What can hang from each mark:
ruze: lilo
dedon: lilo nizu
lilo: dedon digum gazi geke moriv nadetil ruze
moriv: lilo zabep
nizu: dedon geke
nadetil: lilo
zabep: moriv nebozu
gazi: lilo
digum: lilo virude
geke: nizu

Each row was made from one small tree. Brackets hold a mark, then the marks that hang from it, in alphabetical order. Every link used is in the known rows. Write each row's tree.
Known rows:
{ruze {lilo dedon {digum virude} gazi moriv}}: [-27  -5   0 -10   4   1 -19   9   3  23 -50 -39  -5 -13  11 -32 -15  23
  15 -11 -13   3  -8   0 -13   4   6  12  -4 -48  11 -26  20 -11  16  29
  10  16 -44 -16   3  13 -44  16 -15  18  30  48 -27 -15 -66 -14 -38  24]
{moriv zabep}: [  3 -10 -13  -5  -5   3   2 -18 -20  -6 -13  -7 -23 -17  16   3   1  -4
  11  -2 -12  -2  12  18 -15  -4 -12  -4 -20   5  14   3 -13  18  -4 -14
  -8   5  -7   1  -2  -8   9  21  -4 -20  -5  -2   5  20 -19  -3   0  14]
{nizu {dedon {lilo gazi nadetil}} geke}: [ 13   8  -3 -28  -9 -23  14 -20   2 -29 -11 -21  -3 -17  33 -10  23  18
  -2 -37 -52  26  -6  42 -30  -3  -7  -1   4 -40  49   4   0  22 -20  42
  29  24 -13 -27 -15  13 -13  23 -19   4   1  31 -31 -14  -3 -26 -12  12]
{dedon {lilo {digum virude} geke moriv ruze} nizu}: [ -4  19   1  16 -24 -16  -9 -15  12   7 -45 -44  -7 -10  15  -9  16  23
  14 -31 -31  15 -15  11 -20   5 -16   3   6 -56 -15 -28   2  -8   5  39
  36   0  -7   3   7  20 -51  25 -31 -22  36  73 -43  -3 -65 -42 -32  13]
{nizu geke}: [ -2  -8  -6 -24  -1  -9   5 -14   8 -21 -20 -14 -12 -11  19   8  12  -4
   0  -8 -24   7   8  32 -15   4 -17  -9 -12  -6  15  -7  -4  24 -14   4
  13  11   3  -2  -3   7  -1   8  -4 -20   8  17 -17  -1  -9 -10  -4  12]
{moriv {lilo {dedon nizu} ruze}}: [ 26 -29  11  -8 -17  -7  25 -12  17  -7 -19 -18   0 -11  15   6  -8   5
   8 -23   0  28 -32  19 -19   5 -24 -10  -7 -31  20   8  -7  10 -18  22
  40   1   4 -10 -11 -11 -31  10 -27 -15 -14  39 -16 -17  -2 -18 -27  23]
{digum {lilo geke moriv nadetil ruze} virude}: [-41 -18 -11 -15 -16  -3 -27  16  -8  -2 -27 -48  11 -19   6 -30  21  16
  16 -16   4  30 -12 -20 -17  -3  -6 -14  -6 -32 -11  10  11 -23   6  34
  32   5 -21 -10  18   3 -51  21 -29 -15   8  76  -9  10 -25 -26 -27  14]
{gazi {lilo {dedon nizu} digum geke {moriv zabep} nadetil}}: [  8 -15 -30  17 -35   2 -30  -9 -16 -25 -57 -47  -2 -15  34 -23  -1  30
  18 -27 -54  16 -21  32 -20  -3 -18  -1  -2 -67   7 -18 -18  21  12 -19
  30   4 -34 -23  10  25 -27  16 -32 -15   7  38 -28 -14 -45 -55 -14  -8]
{nadetil {lilo dedon gazi {geke nizu} moriv ruze}}: [ 26 -23 -23  -8 -17  13  11  25  24  -9 -33 -48  -1 -16  17 -34  11  33
  10   7 -19   7 -26  24 -18  17 -29 -17  27 -79 -10   2  -9   0 -18  40
  60  18 -35 -36  14  13 -68  14 -27 -22  -4  54 -39 -11  -9 -34 -27   8]
{zabep {moriv {lilo dedon}} nebozu}: [ -1 -39 -15 -18 -20  15  18 -40  -2 -12 -34 -18  18 -20  15  -2 -14 -14
   9  -4 -21   9  -3  57 -24  13  -8   8 -15 -11  18  19  -9  40  -8 -10
   2   9  -3 -13 -16 -15 -27   7 -20 -13  -3  15  14  -1 -12  11 -33  16]
{gazi {lilo dedon digum {geke nizu} moriv ruze}}: [ 12 -30 -15   2 -40  13 -19   4  15 -18 -47 -57   6 -17  20 -18   1  33
  19 -18 -38  18 -23  22 -18  22 -13  -7   3 -75 -15 -22 -11  -3  -3  17
  46  14 -32 -18   6  19 -59   1 -29 -16  11  45 -39 -19 -38 -48 -27  -7]
{zabep nebozu}: [-12  -8 -15 -21  -4   2   7 -24 -11  -6 -19 -21  -2 -15   7   3  -3  -8
  -3  -5 -18  -1  13  24 -19   7  -4   5 -13  -2   8   8 -11  13  -6 -10
  -7  20  -5  -8 -10  -5   2  13  -7 -13  -1   0   9  13  -5  19  -7  21]
{nadetil {lilo {dedon nizu} gazi geke moriv ruze}}: [ 26  -6 -19   1 -12   7  18  19  22 -10 -33 -43  -8 -15  20 -33   4  28
   4   8 -18   6 -28  28 -16  14 -31 -17  31 -79 -13   2 -11  -1 -17  31
  58   8 -33 -32  16  22 -65  13 -33 -23  -5  66 -42 -15 -19 -31 -32  14]
{dedon {lilo {digum virude} gazi geke} nizu}: [  5  26  -1  -6   9 -30   7 -21  27  18 -31 -28 -13  -7  24 -12   1  22
   3 -23 -27  20 -10  12 -15  -2 -17   2   9 -58   9 -32   0   7 -18  48
  30  -5 -11 -11   1  25 -30  40 -29   0  34  57 -49 -14 -51 -35 -28  20]
{zabep {moriv {lilo digum geke nadetil ruze}} nebozu}: [-28 -28 -33 -18 -24  18   3 -30 -26   0 -52 -48  34 -31  15  -8   7   0
  13 -25 -20  18   5  30 -29   2 -12  22 -27 -11  -1  26  -4   4   3   3
  20   9  -3 -16 -11  -9 -36  26 -26 -24   7  30  29  11 -23 -17 -29   8]
{gazi {lilo dedon {digum virude} moriv nadetil ruze}}: [-28 -12  -4  -5 -25  12 -44   9 -17   1 -46 -58   8 -27  10 -24  -8  37
  17 -35 -19  22 -18 -12 -24  -3  -2   6 -21 -58  -1  -4   8 -28  22  24
  15  22 -35 -13   4  14 -55  19 -23   6   5  53 -14  -6 -62 -30 -22  13]
{nizu {dedon {lilo ruze}}}: [ 21   0  15  -8 -24 -11  19 -19  -1 -19  -2 -22 -14 -22  16  -2  13   9
   2 -27 -31  16  -9  21 -27  12   2  -5   5 -25  24   1  -2   4 -14  47
  21  20  -1  -4 -16   7 -26  11 -18  -1  -8  28 -15   0 -16 -11 -25  16]
{dedon {lilo gazi} nizu}: [ 22  20   7 -12   8 -25  22 -17  16   1 -14 -20 -17  -7  29  -5  -3  13
   3 -20 -28  13  -6  32  -9   0  -9  -6   9 -36  23   1 -13   5 -29  26
  21  12  -4 -11 -10   3 -10  34 -21   0   0  31 -38  -5 -23 -18 -18  30]
{nizu {dedon {lilo gazi nadetil ruze}} geke}: [ 15  12  -1 -26 -18 -17  18 -14  -3 -25  -6 -27   2 -25  29 -10  25  22
  -4 -38 -42  33  -8  31 -30   1  -7  -1   1 -42  37  16   0  -1 -21  52
  37  23 -12 -28 -18  11 -29  26 -25  -4  -5  39 -28  -8   0 -26 -16  15]
{ruze {lilo digum gazi geke {moriv {zabep nebozu}} nadetil}}: [-32  -4 -44  -5 -10  15 -15   0 -45  12 -53 -58   7 -20  22 -35   4  22
  19 -19 -37   3  12  23 -17  -7   3  21  -8 -32   6   6  -2 -15  20 -12
  16  15 -45 -29   4   6 -21  35 -28 -10  17  24   3  14 -41 -27 -16   7]
{ruze {lilo digum gazi}}: [-17  -2  -3 -25  17  -2   2   4  -9  26 -33 -39  -9 -15  17 -17 -14  14
  11 -14 -13   3  11   3  -7   0  13   9 -10 -13  17 -11   9 -18   0  24
  11  16 -21  -8 -10   9 -11  28 -10  17  12  21  -5  -3 -45 -14 -22  27]
{moriv {lilo {dedon nizu} digum geke nadetil}}: [  6 -30 -13  -9 -11 -21   2 -12   6  -6 -53 -33  12 -12  23  -9   3  14
  11 -37 -27  25 -36  12 -22  -3 -35   6  -3 -49  32 -17   4  35  -4  17
  54  -3  -4 -20   0  11 -19  18 -26  -7   8  38 -19 -30 -12 -54 -21   6]
{dedon {lilo digum nadetil ruze} nizu}: [  5  18   3  -1 -16 -23  -2 -11 -19  10 -36 -42  -3 -18  17  -3  14  26
   8 -55 -29  25  -9   0 -21  -8  -9  12 -11 -33  28   3  -2 -12   0  31
  28  16   6  -3 -13  11 -19  43 -21  -9   2  37 -14   0 -36 -41 -15  29]
{moriv {lilo digum {geke nizu} nadetil ruze} {zabep nebozu}}: [  0 -38 -41 -11 -35   9   3 -24 -33   8 -35 -44  21 -18  11   5  12  12
  24 -47 -19  32  -8  16 -35 -11 -27  13 -30 -25  14  17 -15   5   2   2
  31  -1  -8 -21 -10 -25 -19  40 -32 -35  -2  13  21  15  -1 -31  -4   5]
{geke {nizu {dedon lilo}}}: [ 32 -12   6 -11 -25 -26  14 -24  19 -26 -15 -12 -13  -2  24   1  21  12
   7 -32 -41  12 -14  34 -29  11  -7 -11  10 -32  42 -20 -11  39 -19  38
  21  25  -1  -5 -19  -2 -12   9  -5  -1  -2  12 -28 -11   1 -16 -14  17]
{nizu {dedon {lilo {digum virude} gazi moriv}} geke}: [-10  15  -2 -16 -10 -20  -2 -30  18 -12 -28 -27  -7 -12  25  -3  13  16
  12 -31 -52  12  -6  32 -34   1  -7   9   0 -54  17 -31  18  20  -1  49
  17  16 -26 -18  -6  16 -36  16 -14   4  40  51 -43 -13 -55 -25 -23   8]
{digum {lilo nadetil} virude}: [-36 -17  -1 -33   4 -20 -23   3 -11   9 -15 -25   0 -12   5 -16   6   5
   9 -23   6  31  -4 -24 -18 -13   0 -11 -18  -8  25   4  11   0   0  31
   5   7  -7  -3   3  -2 -14  29 -14   9  -4  44   5   7 -22  -5 -15  31]

Which tree is each row?
[-30   3 -40 -12 -15  25 -11  -5 -47  -2 -30 -43  10 -31  19 -18   7  19
  15 -16  -9   6  11  14 -22 -11  -9  17 -25 -27  -7  51  -7 -36   5 -19
  -2  26 -42 -40  -1 -25 -23  38 -17 -26  -9  14   9  36 -14  -2  -4  22]  {lilo gazi {moriv {zabep nebozu}} nadetil ruze}
[  7 -29 -23 -22 -21   2  18 -18  14 -27 -37 -26  24 -20  39 -20  21  13
  14 -18 -10  24 -14  39 -31   5 -23  -4  -9 -31  17  25  -6  13 -27  34
  42  16 -17 -31 -14 -13 -42  19 -17 -13  -7  39 -11  -6   7 -29 -33  10]  {zabep {moriv {lilo gazi {geke {nizu dedon}} nadetil ruze}}}
[ 24 -41 -22  -5 -39  -3  13 -15 -12 -24 -19 -22   7 -15  25  -3  26  15
  21 -38 -15  34 -24  24 -36  -7 -32 -13 -14 -25  29  14 -16  20 -12  21
  45   3  -8 -18  -9 -22 -21  22 -25 -28 -17  24   1   4  18 -36  -9   2]  {moriv {lilo {geke {nizu dedon}} nadetil ruze} zabep}
[-10 -27  11 -24  -5 -17  -8  -2  15   8  -8 -13  -6 -12   1 -14  -8  -1
   5  -6   3  31 -15 -11 -15   5   0 -16  -4 -29  21 -15   9  18  -9  32
  11  -4 -11  -3   6   7 -33  14 -22   7   1  49 -15 -11 -21   1 -29  26]  {digum {lilo dedon} virude}
[-38 -11 -12 -28   7   8  -9 -15  -9  22 -46 -36  20 -29  19 -13  -5  12
  22 -25  12  20   2  -1 -25 -15 -13  17 -39 -13   4  23  17 -17   0  33
   7  12 -15 -14  -9 -15 -40  40 -13   2  11  44  12   8 -51 -17 -32  27]  {zabep {moriv {lilo {digum virude} gazi nadetil ruze}}}
[ 15 -28 -20 -14 -29   1  27 -50  14 -26 -39 -10  16  -7  24   7  -6 -15
   3 -13 -35  22  -8  78 -30  10 -18   2 -12 -21  25  10 -18  58 -15 -20
  14   1   4 -15 -19 -10 -27   6 -24 -29   5  30  -5 -15  -4   5 -29  17]  {zabep {moriv {lilo {dedon {nizu geke}}}} nebozu}
[  8  -7 -28 -25  -6 -22   3  -4  18 -31 -31 -20   8  -8  38 -25  29  24
  -4 -17 -25  15 -17  19 -25   4 -27  -6   9 -50  31  -2  -8  22 -28  30
  41  24 -28 -42  -4   8 -14  19  -8  -3  -4  19 -36 -14  26 -31 -11  10]  {lilo gazi {geke {nizu dedon}} nadetil}
[-20   1 -36 -11  -3  19   0 -22 -21  -5 -25 -26  -7 -18  21  -8  -8   0
  18   4 -20 -13  15  37 -17  -3  -8  11 -14 -22 -11  21 -10  -1  -1 -29
 -14  18 -40 -29   1 -20  -8  25 -10 -21   6   4  -3  29 -26   7  -6  15]  {lilo gazi {moriv {zabep nebozu}}}
[ -4 -25 -21 -36  -7 -12   4  17   5   0 -14 -43  17 -18  21 -26  20  21
   8 -20   1  39 -11  -7 -13   3 -11 -16   0 -42   8  26  -4 -21 -32  37
  52   8 -20 -37   4  -3 -35  36 -30 -13 -17  44 -18  -2  20 -37 -20  20]  {digum {lilo gazi {geke nizu} nadetil ruze}}
[  2 -17 -29   1 -25  31   4  -2 -37   2 -20 -44 -14 -21   0  -8   2   9
  20  -2 -20  -4   8  26 -27  -1 -10  -3  -7 -18 -13  24 -18  -9  13  -1
   5  18 -18  -7   3 -10 -32  23 -19 -32 -14  25  22  33 -36   6  -7  17]  {nadetil {lilo {moriv {zabep nebozu}} ruze}}
[ 17  -6  -1  -8 -20 -20   0   5  -5 -17 -40 -22  -5  -3  26 -22  11  17
  -7 -29 -33  29 -15  32 -16   0  -7  -8   2 -31  58  -6 -11  25  -2   3
  36  13  -6 -11 -10  19 -15  15 -23  -5  -9  39 -24 -28   0 -22 -15  24]  {ruze {lilo {dedon {nizu geke}} nadetil}}
[-32   5 -11 -28  17 -15 -27   2  -1  23 -44 -24   6 -26  13 -25  -5  26
   0 -24  -2  16 -13 -26 -20 -11 -17  21 -20 -54  28 -12  22   0   2  32
  10  14 -35 -33   0  15 -26  37  -8  19  17  30 -23 -15 -36 -21 -18  28]  {lilo dedon {digum virude} gazi nadetil}
[-11 -33 -22  -4 -19   3  -5  -5 -10 -15 -20 -35  -9 -13  18 -14   8  -4
  26   1 -22  10   0  23  -9   6  -5 -17   3 -17 -11   0  -6  15  -3  -8
  23  -6 -19  -8  19  -1 -19  12 -24 -28   7  38  -6  14 -25 -27 -18  -2]  {digum {lilo geke {moriv zabep}}}
[-13 -14 -33 -10 -20   1 -20  16   6  -7 -64 -53  25 -24  25 -35  23  41
  11 -26 -23  14 -26  -2 -19  11 -30  18   1 -87  -2  -2   8 -12  -3  24
  57  22 -46 -52  11  13 -57  24 -21 -19  18  41 -44 -15 -12 -62 -24   5]  {lilo dedon digum gazi {geke nizu} moriv nadetil ruze}
[-25 -21 -28 -31   3  15  13 -42  -6  13 -42 -33  19 -22  19   2 -19 -11
  21 -10 -15   4  14  41 -24   1  -5  25 -29  -7   1  17   1  12  -7   0
  -6  13 -12 -20 -18 -19 -20  27 -13  -4  14  13  18   7 -39   3 -29  21]  {zabep {moriv {lilo digum gazi}} nebozu}
[-12 -28  -6 -26  -1  -3  -1   5  11  -4 -21 -34   3 -17  17 -24 -11   5
  16   2 -13  12 -14  13  -4  11   0  -8   6 -47   4   7  11   2 -15  13
  24  12 -36 -33   9  -1 -36  11 -21   4   0  41 -26  -9 -18 -19 -32  18]  {digum {lilo dedon gazi moriv}}
[ 15   7  -2  14 -17 -17   8 -15  14 -22 -36 -35 -12  -2  29 -11  16  12
  12 -16 -49   4 -14  47  -9  11 -19 -11  22 -44   3 -16 -13  21 -11  13
  39   7  -3  -2   7  15 -23  12 -25 -24  19  48 -44  -5 -31 -39 -25   5]  {dedon {lilo geke moriv} nizu}
[ 16 -16 -43  -3 -14   3   0  -6   6  -8 -42 -40 -14  -7  26 -20  13  24
  27  -6 -42  -6  -9  30 -32   2 -27  -3  13 -60  -1 -26  -9  29  -2  27
  33  11 -40 -30   8  12 -36  22 -10 -13  16  29 -23  -3 -39 -37 -13   0]  {nadetil {lilo digum gazi {geke {nizu dedon}} {moriv zabep}}}
[ 10   8 -27   6 -24   0   1 -16   4  -6 -44 -24  -7 -19  29  -4   1  20
  12 -18 -28  15 -13  26 -24   2 -26  13 -14 -67  -5  -6  -1   4  -3  -8
  24  -2 -37 -39   1   8 -42  25 -23 -36  24  43 -45  -8 -39 -33 -20  12]  {lilo {dedon {nizu geke}} digum gazi {moriv zabep} ruze}
[  7   6 -10 -15   9 -22   6 -14  23   8 -42 -15  -7 -11  27  -8 -14  12
  -3 -13 -18   8 -16   7 -15   5 -20  13  -3 -56  20 -22   2  19 -16  10
  20   6 -25 -31  -5  19 -18  23 -10   3  15  24 -39 -25 -27 -24 -22  26]  {lilo {dedon nizu} digum gazi}
[-30  13 -22  -1  -4  -2 -26  -8 -24  17 -43 -49   1 -25  20 -29  11  31
  26 -30 -36  11  -1   7 -18 -17 -14  17  -7 -52   3  -9  11  -8  13  29
  17   6 -36 -20  14   9 -32  48 -27  -6  33  45 -25  15 -66 -47 -19   4]  {dedon {lilo {digum virude} gazi geke {moriv zabep} nadetil}}
[ -9 -33 -16 -28   8  -6   2  -1   3   8 -43 -42  21 -26  22 -20  -6  19
  12 -28 -18  22 -27   5 -16  -3 -29  12  -5 -52  24  -1  16   9 -10  33
  52   5 -23 -36   3   6 -26  27 -28   7   8  31 -16 -22 -12 -54 -24   4]  {moriv {lilo dedon digum gazi geke nadetil}}
[-48   7 -30 -10  -3  12 -31  -3 -46  29 -50 -47   3 -15  13 -27  -6  21
  22 -27 -18   6  14   2 -24 -20  10  25 -25 -23  15   3   7 -22  31   0
 -13  19 -46 -19  -3  -6 -21  42 -17   5  19  30  11  20 -61  -2 -13  27]  {ruze {lilo {digum virude} gazi {moriv {zabep nebozu}} nadetil}}
[  2 -17 -26 -11  -2  -1 -13  13  31  12 -51 -42  -3  -6  12 -32   3  33
  17  -2 -25   2 -24   9 -23   6 -33  -3  18 -84  -3 -38   6  21  -1  48
  42   9 -42 -29  19  22 -63  20 -17  -3  27  57 -44 -21 -47 -37 -26  10]  {nadetil {lilo dedon {digum virude} gazi {geke nizu} moriv}}
